Each row was made from one walk, in order. Every step used is in the known rows, and no mark comes twice. Write each row's walk.
Known rows:
savuz/mutog: [ 0.85 -1.52  2.33  0.71 -0.85 -1.88  1.99  0.48 -1.77  0.77 -1.31  0.61
  1.44 -0.88  1.29 -3.74  2.68  0.09  2.56  3.94  2.13]
tapak/savuz/mutog: [ 0.97 -3.04  1.46  3.57 -0.65 -5.14  1.35 -2.10 -0.47  2.14  0.02  0.62
  0.80 -0.54  0.78 -1.48  4.34 -1.43  4.86  3.92  3.91]
velen/savuz/mutog/tududat/tapak: [ 1.07 -1.67  0.67  4.89 -6.99 -2.66  2.86  1.74  4.19 -2.19 -0.58  1.36
 -0.67  4.39  1.60  0.07 -0.96 -2.80  2.12  2.79 -0.24]
velen/tapak/tududat/savuz/mutog: [-0.20 -0.43  5.01  2.77 -4.60 -1.96  3.17 -1.56 -0.38 -0.54  1.22 -1.45
 -0.05 -0.61 -1.80 -6.01  6.66  1.26  4.81  2.68  0.44]
tuze/velen/savuz/mutog: [ 2.16  0.28  2.49  1.93 -1.07 -2.47  2.24  2.03 -0.42  0.22 -2.60  2.31
  3.58  2.72  4.49 -3.23  3.75 -1.94  2.36  4.87  0.24]
tududat/tapak/savuz/mutog: [-0.09 -3.50  1.29  4.59 -2.46 -6.18  1.90 -2.03  0.61  0.95  0.23  0.86
 -0.79  1.90  1.39 -1.07  3.58 -2.15  4.74  4.62  3.82]
savuz/mutog/tududat/tapak: [ 0.49 -1.61  0.67  3.78 -6.45 -3.28  2.63  1.80  3.48 -1.86 -0.34  0.89
 -2.03  2.86  1.15 -0.19 -2.28 -1.98  1.54  2.11  0.97]
velen/tapak/savuz: [ 1.36 -0.96 -0.61  5.69 -2.72 -5.24 -0.59 -4.01  2.71  4.55  1.27 -0.99
 -1.00  1.88 -1.75  0.62  3.97 -1.73  1.77  0.31  1.16]
tududat/savuz/mutog/velen: [-1.28  3.25  6.19  0.57 -3.14 -1.98  7.61 -0.55 -2.33 -2.62 -0.98 -2.50
 -0.82 -5.16 -1.59  1.29  1.82 -1.11  4.87 -1.75  0.62]
tapak/tududat/savuz: [-2.69  0.70  3.33  1.79 -3.21  0.09  1.70 -2.79  1.21 -3.34  3.78 -2.56
 -2.25 -0.43 -3.50 -1.68  4.65  1.01  4.21 -2.23 -1.19]
tapak/tududat/savuz/mutog/velen/tuze: [-6.25  3.84  1.02 -1.06 -0.23 -0.29  2.33 -1.09 -0.80 -2.09 -0.30  0.30
 -1.03 -2.41  0.77  1.73  1.89 -0.74  2.11 -0.67  2.49]
velen/tapak: [ 1.67  1.97  1.05  2.55 -4.36 -0.98  0.08 -0.45  1.40  3.49 -0.55 -1.09
  0.52  1.77 -1.56 -3.67  2.18  0.72 -1.97  0.78 -2.25]
tududat/savuz: [-1.11 -0.74  3.58  0.53 -3.21  2.20  2.56 -1.25  0.73 -2.08  0.99 -1.42
  0.06 -2.26 -3.64 -1.76  1.38  0.57  1.61 -2.26 -1.51]
tapak/savuz/mutog/tuze/velen/tududat: [-1.24  6.92 -0.83  0.59  3.17 -2.39  1.67 -1.03  4.49  2.06  4.80  0.12
 -1.83  1.67  6.64 -0.67  3.28 -4.34  1.86  1.79  0.78]
tuze/velen/tududat/savuz: [-1.47  4.31  3.26 -0.77 -1.23  1.55  2.36 -0.87  3.66 -2.45  3.07 -1.42
 -0.36  0.23 -0.12 -2.19  1.92 -0.89  2.48 -2.37 -2.23]
tapak/tududat/savuz/mutog: [-0.78 -1.26  4.50  1.90 -3.26 -1.86  3.17 -1.44 -0.89 -1.73  1.34 -1.16
 -0.22 -1.08 -1.14 -4.80  6.10  1.11  5.51  2.31  1.07]
tududat/tapak/savuz: [-1.54 -2.78 -1.32  5.35 -2.06 -6.12 -0.23 -3.52  3.48  0.40  2.11  0.31
 -3.23  3.76 -0.06  3.78  1.45 -3.53  3.25  1.08  2.27]
tuze/velen/tududat/tapak: [-2.87  4.20 -0.48  0.66 -1.57 -2.96  0.89  0.67  5.44 -2.64  2.73  0.68
 -3.16  7.20  4.17  0.12 -0.81 -3.52  1.29  1.63 -1.15]
mutog/tuze/velen/tududat/tapak/savuz: [-2.61  1.62 -2.00  5.11 -0.43 -5.96  0.55 -3.41  5.74  1.23  4.98  0.16
 -4.31  4.30  3.30  3.43  2.26 -5.53  2.85  1.26  1.90]
savuz/mutog/velen/tududat/tapak: [-3.70  4.15  1.45  1.95 -3.19 -2.31  3.95 -0.70  4.24 -3.25  2.86 -1.00
 -3.16  4.51  2.23  1.33  1.80 -3.51  4.15  1.37 -1.08]
tududat/tapak/savuz/mutog/tuze: [-2.56  0.42 -0.52  5.39 -1.30 -2.93  3.55 -1.41  0.90  3.78  3.86  0.20
 -3.27 -2.18  3.68 -0.07  3.69 -4.57  0.46  4.03  2.82]
savuz/mutog/tuze: [-1.85  1.63  0.22  2.55 -0.06  0.06  3.63  0.43 -0.87  3.56  2.89 -0.10
 -1.79 -3.98  3.71 -1.98  3.05 -3.07 -1.24  3.49  1.82]
mutog/velen/tuze: [-5.68  4.00 -1.33 -2.39  1.26  0.79  0.96 -0.18 -0.37 -1.05 -1.36  1.08
 -0.72 -2.10  1.23  4.01 -1.70 -1.11 -0.95 -2.04  1.74]
velen/savuz/mutog/tuze: [-1.12  1.93  0.12  4.46 -0.73  0.75  3.74  0.32 -0.08  3.21  2.50  0.51
  0.37 -1.70  4.45 -1.37  4.91 -4.08 -0.51  4.15 -0.11]

Which walk is each row?
[-2.59  2.53  2.27  4.38 -3.22 -0.14  4.30 -1.27  0.38  3.16  4.55 -1.58
 -2.65 -3.47  1.56 -3.82  6.08 -2.29  0.20  2.71  0.25]	velen/tapak/tududat/savuz/mutog/tuze
[-2.28  4.68  4.27  0.10 -2.56  2.79  5.02 -2.69  2.79 -3.35  3.67 -3.31
 -0.65 -2.01 -2.70  0.21  3.47 -1.20  4.62 -3.75 -2.85]	mutog/velen/tududat/savuz
[ 0.26 -2.91 -1.50  6.49 -3.69 -6.09  0.19 -2.75  4.81  0.45  1.88  0.44
 -3.09  2.89 -0.16  4.41 -0.08 -3.55  3.32  0.25  2.68]	mutog/tududat/tapak/savuz
[ 4.52 -2.51  0.37  4.21 -3.92 -3.87  2.33  0.27  2.41  1.75 -0.90  0.30
  0.29 -2.12  0.44  0.35  0.07 -1.22  3.30  0.91  3.13]	tapak/savuz/mutog/tududat
[-0.02  0.81  5.17  2.08 -3.91 -3.28  3.13 -0.50 -0.55 -0.36  0.73 -0.73
 -0.33 -0.21 -0.36 -6.32  5.32  0.79  4.20  2.49  0.83]	tuze/velen/tapak/tududat/savuz/mutog
[-1.10  4.55  2.01 -0.39  0.65 -2.92  3.28  2.56 -0.36  1.62  0.99  1.14
 -2.14 -2.39  5.83 -2.29 -1.32 -2.93 -2.29  1.20  2.04]	tududat/savuz/mutog/tuze/velen
[-3.09  2.13  1.79  3.47 -1.76  0.13  4.40 -1.09 -0.12  1.81  4.66 -1.26
 -2.69 -4.19  2.01 -2.58  5.28 -2.49  0.81  2.41  1.18]	tapak/tududat/savuz/mutog/tuze
[ 0.14 -2.09  4.81  0.88 -3.28 -0.52  3.67 -0.28 -1.18 -0.66 -0.60 -0.28
  1.44 -2.45 -1.31 -4.76  3.37  0.55  3.70  2.30  1.01]	tududat/savuz/mutog
[-6.14  2.38 -0.67  0.16 -0.37 -2.39  1.94 -1.10  0.16 -0.91 -1.16  1.42
 -1.36 -0.80  1.85  3.67 -0.05 -2.69  1.24  0.46  3.53]	tududat/tapak/savuz/mutog/velen/tuze
[-2.01  3.76  6.17  1.27 -2.94 -2.97  7.07 -1.42 -1.86 -3.26  0.25 -3.01
 -1.98 -4.26 -1.45  1.13  3.74 -0.76  6.27 -1.74  0.56]	tapak/tududat/savuz/mutog/velen
[-1.59  6.97  2.07 -0.13  0.71 -0.36  4.47 -1.80  2.56 -1.37  2.76 -2.51
 -0.39 -0.04  1.87  0.99  4.57 -2.30  5.67 -0.21 -1.09]	savuz/mutog/velen/tududat
[-1.45  3.77  0.26  1.64  0.70 -6.07  2.41  1.92  0.92  2.28  1.41  2.09
 -3.66  0.18  6.82 -0.48 -1.33 -4.52 -1.80  2.40  3.20]	tududat/tapak/savuz/mutog/tuze/velen
[ 1.94  2.63  0.40  1.86  0.03 -0.96  0.55  2.25  1.74 -0.60 -1.83  2.18
  2.86  5.06  4.58  0.51  1.44 -2.74 -0.27  1.30 -2.83]	tuze/velen/savuz
[ 0.78  1.38  0.85  5.64 -3.04 -5.95  1.75 -4.20  1.62  3.39  0.96 -2.04
 -1.83  0.42 -2.00  2.79  3.83 -2.52  2.64 -1.27  0.81]	mutog/velen/tapak/savuz
[ 4.40 -1.62  1.13  2.42 -3.99 -1.66  2.57  1.97  1.62  0.65 -1.73  0.53
  0.84 -2.43  0.51 -1.17 -1.24 -0.19  1.95  0.95  1.85]	savuz/mutog/tududat
[-5.35  3.53 -0.08 -2.02  0.95 -0.11  1.86  0.23 -1.24 -0.76 -2.04  1.41
  0.01 -2.62  1.74  2.30 -0.33 -1.25  0.38 -0.10  2.80]	savuz/mutog/velen/tuze
[-1.25  4.64  2.48  3.86 -3.66 -4.58  1.93 -2.75  0.18 -0.02  2.72 -3.41
 -3.76  1.95 -0.80 -1.66  7.26  0.76  4.30  0.18 -0.39]	savuz/mutog/velen/tapak/tududat
[-0.38  6.96 -0.51 -2.02  2.95 -0.86  0.07  0.32  4.35 -0.43  2.87  0.16
 -0.44  3.40  4.88 -0.84  0.91 -2.24  1.23  0.12 -1.09]	tuze/velen/tududat
[-2.20  3.44  3.58  3.08 -4.65 -1.07  2.32 -2.05  1.91 -0.70  4.32 -2.59
 -3.29 -0.43 -1.76 -3.36  4.72  0.06  1.53 -1.61 -1.80]	mutog/tuze/velen/tapak/tududat/savuz
[-2.59  1.09 -0.70  5.13 -1.46 -5.76  1.49 -4.66  5.08 -0.60  3.96 -0.98
 -3.53  3.96  0.71  5.07  2.87 -4.73  5.33  0.31  1.26]	mutog/velen/tududat/tapak/savuz
[-1.28  6.19  1.84  1.25  0.84 -2.04  4.17 -3.04  2.98 -0.81  3.22 -2.64
 -0.81  0.14  1.69  1.89  5.38 -3.17  6.71 -0.16 -0.22]	tapak/savuz/mutog/velen/tududat
[-0.75  4.74  0.66 -0.47  1.85 -3.66  2.41  3.16 -0.53  2.59  0.70  1.71
 -2.44 -1.79  6.93 -1.83 -1.76 -3.19 -2.93  1.72  2.35]	savuz/mutog/tuze/velen
[-0.27  1.29  4.46 -0.03 -1.80 -0.71  3.83  0.03  0.78 -0.86  1.03 -0.12
  1.43 -0.82  1.03 -5.15  4.00 -0.56  4.54  2.25  0.53]	tuze/velen/tududat/savuz/mutog
[-1.76  1.48  3.91  3.14 -5.36 -0.40  1.76 -3.13  1.71 -1.76  3.47 -3.17
 -2.17  0.53 -4.34 -3.39  5.86  1.44  3.23 -1.90 -2.18]	velen/tapak/tududat/savuz
[-0.67 -1.95  1.04  4.28 -1.78 -5.67  1.81 -2.69  2.06  0.92  1.51  0.75
 -0.64  2.76  1.73 -1.28  4.72 -2.75  5.59  4.91  3.18]	velen/tududat/tapak/savuz/mutog
[ 0.97  1.79 -0.84  5.33 -1.52 -6.55  0.01 -2.57  2.67  5.58  1.81 -0.16
 -2.30  1.38  1.38  0.62  2.53 -3.30 -0.39  0.64  1.72]	mutog/tuze/velen/tapak/savuz
[-2.17  3.08  4.74  2.96 -5.55 -0.73  3.28 -3.15  1.33 -2.30  3.25 -3.98
 -2.77 -0.75 -4.41 -1.87  5.75  1.04  4.16 -2.91 -2.30]	mutog/velen/tapak/tududat/savuz
[ 0.90  5.92  0.75  1.98 -2.85 -2.88  1.04  1.69  1.47  5.12  0.47  0.01
 -1.71  1.03  2.85 -3.77  0.07 -1.45 -4.90  0.69 -1.13]	mutog/tuze/velen/tapak
[ 1.69  0.80 -0.30  4.62 -1.69 -6.97 -0.66 -2.67  2.52  4.43  0.53  0.05
 -1.23  2.45  0.36  0.43  2.12 -2.03  0.75  0.35  1.77]	tuze/velen/tapak/savuz
[ 1.87 -1.31  2.34  3.12 -1.99 -0.74  2.29  0.70 -0.42  0.21 -1.93  1.49
  4.06  2.09  2.25 -3.01  5.44 -1.29  3.39  5.14 -0.52]	velen/savuz/mutog
[-1.33  7.93 -0.48 -0.87  3.13 -0.76  1.90  0.45  4.00  1.46  4.25  0.27
 -1.42  1.66  6.83 -1.65  2.48 -3.70  0.64  1.63 -0.35]	savuz/mutog/tuze/velen/tududat
[-1.15  1.23 -0.11  5.38 -1.39 -2.46  3.28 -1.61  0.44  5.72  3.49 -0.43
 -2.15 -2.97  2.93 -1.53  5.01 -3.86 -0.35  3.69  2.26]	velen/tapak/savuz/mutog/tuze
[-1.46  5.43  1.69  3.58 -3.30 -4.07  1.20 -2.90  0.69 -0.26  3.05 -3.48
 -4.03  2.28 -1.39 -0.32  6.43  0.68  3.38 -1.12 -1.10]	mutog/velen/tapak/tududat
